Each row comes from the steps of one walk. Every step used is in the known rows, and no mark comes twice. Write the walk behind each row, first mark first.
Known rows:
Y > U > B: [-3.40  0.45 -3.10 -0.41 -0.67 -0.33  2.10 -2.87 -2.66 -2.44  0.11  1.40
  1.66 -1.79  2.18  0.18  2.19  4.48 -0.71  0.02  2.30 -2.52]
F > C > P: [ 3.52  2.58 -2.62 -2.28 -0.70 -0.55  1.84  2.26  1.91 -0.05  2.70 -1.46
 -2.94  2.38  0.55 -2.14  1.35 -1.09 -0.20  0.54  2.60  0.35]
U > Y > P > C: [-0.70  2.94  0.33  0.57 -0.33 -0.48  1.16  0.98 -0.96 -1.85  2.88  2.55
  0.38  1.32  0.31 -0.96  2.18  3.49  0.00  3.07  1.02 -2.50]
Z > C > F: [-1.02  1.48  1.67  1.15 -2.41  1.79  3.11  0.76 -1.14 -0.80 -0.33 -3.14
 -1.08 -1.20  2.32 -1.41 -1.61 -2.52 -1.31 -1.49 -1.91  2.70]
B > U > Y: [ 0.47  1.20 -2.84 -1.00 -0.06 -0.52 -2.21 -0.13 -1.09 -0.88  3.23  1.14
  0.26 -2.94 -1.93 -1.47  1.13  2.94  0.28 -0.59  0.79 -2.43]
Y > F > C > P > N: [ 2.78  4.36 -3.68  0.27  0.52  2.09  1.73  2.06  0.30  0.95  4.29 -1.82
 -3.44  4.10  2.80 -5.31  0.95  0.23 -0.75 -1.50  0.89  0.81]
U > Y: [-0.30  1.12 -0.14 -0.28  1.22  1.03 -0.67  0.32 -0.95 -1.10  0.92  1.15
  0.13  0.08 -1.84 -0.12  1.17  1.25  0.60 -0.78  0.79 -2.84]
C > F > Y > P: [ 1.43  3.17 -0.63  2.79  2.18  0.10  3.10 -2.58 -1.26 -0.32  3.35 -0.70
 -0.10 -1.26  2.18 -3.38 -0.34  0.92  0.23 -1.42 -1.72  2.57]
U > Y > F > C > P: [ 3.01  5.31 -2.68 -0.54  2.11  1.63  1.83  0.29 -1.04 -2.02  3.45 -0.27
 -3.62  3.02 -0.06 -3.26  2.54  1.64  0.21  0.11  3.14 -2.36]
C > F > Y > P > N: [ 0.80  3.43 -1.65  3.35  1.84  1.47  2.46 -0.72 -0.71  1.41  5.09 -1.08
  0.20 -0.10  2.99 -5.47 -0.90  0.99  0.08 -3.73 -3.22  3.15]
P > C > F > Y: [ 3.57  0.69 -1.55 -2.36  0.36  2.75 -0.15 -0.27 -0.39  0.62  1.48 -0.74
 -2.73  1.79  2.69 -2.96 -2.64 -0.33 -0.51 -1.97  0.51  2.70]
C > P > Y: [ 1.14  0.09 -0.29 -0.95 -0.45 -1.66  0.96  3.31 -0.28  1.04  1.76 -0.10
 -2.47 -0.44 -1.54 -2.42 -0.50 -1.02  0.02 -3.25  2.80 -0.19]
B > U > Y > P: [-0.95  3.29 -2.27  2.02  0.09 -2.54  0.29 -1.26 -1.33 -1.69  5.05  1.94
  1.73 -3.82 -1.20 -2.18  2.64  4.47  0.48  1.52 -0.13 -2.13]
P > C > F: [ 0.74 -0.94 -1.42 -2.17 -1.25  1.99  1.99  2.42 -0.67  0.33  0.02 -1.06
 -2.37  2.39  2.60 -2.99 -2.46 -2.08 -1.48 -0.44  1.26  1.70]
Y > P: [-1.36  2.03  0.65  2.95  0.11 -2.01  2.52 -0.92 -0.41 -0.84  1.78  0.80
  1.55 -1.02  0.81 -0.66  1.54  1.69  0.17  2.08 -0.84  0.15]
C > F: [-0.25 -0.63 -1.03 -0.01  0.59  1.50  2.60  0.74 -1.01  0.28  0.09 -1.68
 -1.25  0.27  1.20 -2.90 -1.93 -2.53 -0.76 -1.99  0.08  1.62]
Z > C > P > N: [-0.53  1.86  1.33  0.82 -4.07  0.61  1.45  3.84  1.12  3.10  1.95 -2.24
 -1.75  0.05  1.13 -1.57 -0.05 -2.39 -0.78 -1.33 -1.66  1.97]
B > U: [ 0.80  0.21 -2.69 -0.83 -1.12 -1.54 -1.52 -0.53  0.07  0.23  2.15  0.00
  0.29 -3.00 -0.20 -1.45 -0.11  1.57 -0.24  0.31  0.04  0.41]
Z > C > F > Y > P > N: [ 0.01  5.60  1.35  4.26 -1.01  1.99  2.88 -0.58 -0.83  0.49  4.64 -2.37
  0.28 -1.51  4.05 -4.10 -0.53  0.98 -0.42 -3.39 -5.16  4.08]
P > Y > U: [-0.81  0.82 -0.65  0.92  1.05 -2.22  1.01  0.42 -2.59 -1.58  1.23  2.72
  0.69 -1.27  0.38 -2.28 -0.29  3.57 -0.51 -4.60  1.57 -2.59]

Write each row's walk:
[ 2.42  0.92 -2.47 -1.12  0.89  0.93  1.40 -1.45 -1.72  0.10  1.54  1.56
 -1.97  1.19  3.72 -3.65 -2.08  2.02 -0.84 -2.72  1.12  0.96]	P > C > F > Y > U
[ 2.76  5.36 -1.90 -0.05  2.19  1.47  0.22 -0.13 -2.18 -4.16  2.97 -0.62
 -1.42  1.94  1.94 -3.87  0.57  3.93 -0.61 -3.05  1.22 -1.02]	P > Y > F > C
[-0.64  0.99 -0.71  0.75 -1.02  0.03  4.41  1.34 -1.11 -0.53  1.91 -0.35
 -1.07  1.51  3.22 -3.82 -1.02 -0.20 -1.37  1.80  0.34  1.96]	Y > P > C > F
[-1.61  3.29  0.57  2.85  1.35 -1.11  1.85 -0.70 -1.31 -1.88  2.82  1.96
  1.50 -0.88 -1.02 -0.73  2.68  3.06  0.65  1.34 -0.28 -2.61]	U > Y > P
[ 2.67  3.47 -3.18 -1.23  0.46 -2.65  2.85  2.78 -0.70 -1.86  3.89  1.29
 -2.25  1.13  1.08 -4.42  1.11  2.35 -0.67 -4.00  4.17 -2.20]	F > C > P > Y > U
[-0.53  2.26 -3.20 -0.51  0.95  0.14  0.07 -5.37 -2.34 -2.00  1.64  1.75
  1.17 -2.24  2.54  0.13  2.25  6.30  0.18 -1.55  1.62 -1.61]	F > Y > U > B
[ 2.51  3.81  0.30  0.62 -0.01 -0.83 -0.29 -1.83  0.19 -0.57  3.26  1.84
 -0.18  0.72  2.30 -0.93  0.97  3.95  0.42  2.22 -0.44  1.38]	F > Y > P > C
[-0.05  2.30 -3.60 -0.37 -1.07 -0.44  2.34  1.13 -1.90 -1.28  5.08  0.73
 -0.64 -1.37  1.19 -5.15  0.14  2.74 -0.98  1.34  1.22 -0.53]	B > U > Y > P > C > F
[-1.46  3.76 -1.40  0.52 -1.45  2.08  3.17 -4.60 -3.46 -2.77  1.29 -1.34
  0.28 -3.49  4.72 -1.44  0.71  3.67 -1.08 -2.89 -0.40  1.13]	Z > C > F > Y > U > B
[ 1.71  1.96 -1.16  1.06  1.83 -1.14 -0.56 -3.70 -1.15 -0.20  1.57  2.78
  0.56 -1.18  1.38 -0.76  0.39  3.81  0.59 -2.40 -0.14 -0.81]	F > Y > U
[ 1.12  4.11 -0.58  3.36  1.19  0.07 -0.09 -1.46  0.20  1.38  5.05  0.72
  1.33 -0.32  1.93 -2.48  0.99  3.48  0.88 -1.76 -3.30  1.50]	F > Y > P > N
[ 2.80  1.05 -1.13 -0.26  2.12  2.13  0.58 -1.76 -0.67  0.45  1.67 -1.50
 -1.66 -0.31  1.40 -2.76 -1.85 -0.64  0.28 -3.66 -0.80  2.43]	C > F > Y
[-2.26  0.50 -3.15 -1.32 -0.82 -2.13  3.01  0.31 -2.92 -1.45  1.94  1.22
 -0.71 -2.04  0.60 -2.24  1.79  3.38 -0.82 -3.19  5.09 -2.73]	C > P > Y > U > B
[ 1.88  3.16  1.50  0.85 -0.98  2.54  1.05 -1.82 -0.92 -0.44  1.22 -2.82
 -1.37 -1.85  2.45 -1.52 -1.57 -0.84 -0.35 -3.10 -2.77  3.47]	Z > C > F > Y
[ 0.35  1.16 -4.62 -2.77 -0.06  2.36  2.01 -3.18 -2.81 -1.68  1.74  0.62
 -1.27  0.06  4.84 -2.87 -0.22  4.07 -1.36 -1.89  2.93  0.10]	P > C > F > Y > U > B
[ 3.38  4.30 -2.72 -0.41  0.94  0.67  2.32 -0.02 -0.07 -0.99  2.34 -1.45
 -3.69  3.02  1.82 -3.22  1.40  0.27 -0.33  0.99  2.34  0.37]	Y > F > C > P
[ 2.86  6.05 -5.01 -0.62  1.75  1.47 -1.29 -1.93 -1.88 -3.73  5.06  0.13
 -1.17 -0.24  0.73 -3.87  2.47  5.54 -0.16 -0.12  1.52 -2.68]	B > U > Y > F > C
[-0.39  2.78 -0.30  1.91  2.96  2.13 -0.19 -2.12 -2.91 -1.94  0.81  1.11
 -0.63  0.57 -0.59 -1.05  1.33  2.67  0.35 -0.38  0.52 -2.85]	U > Y > F
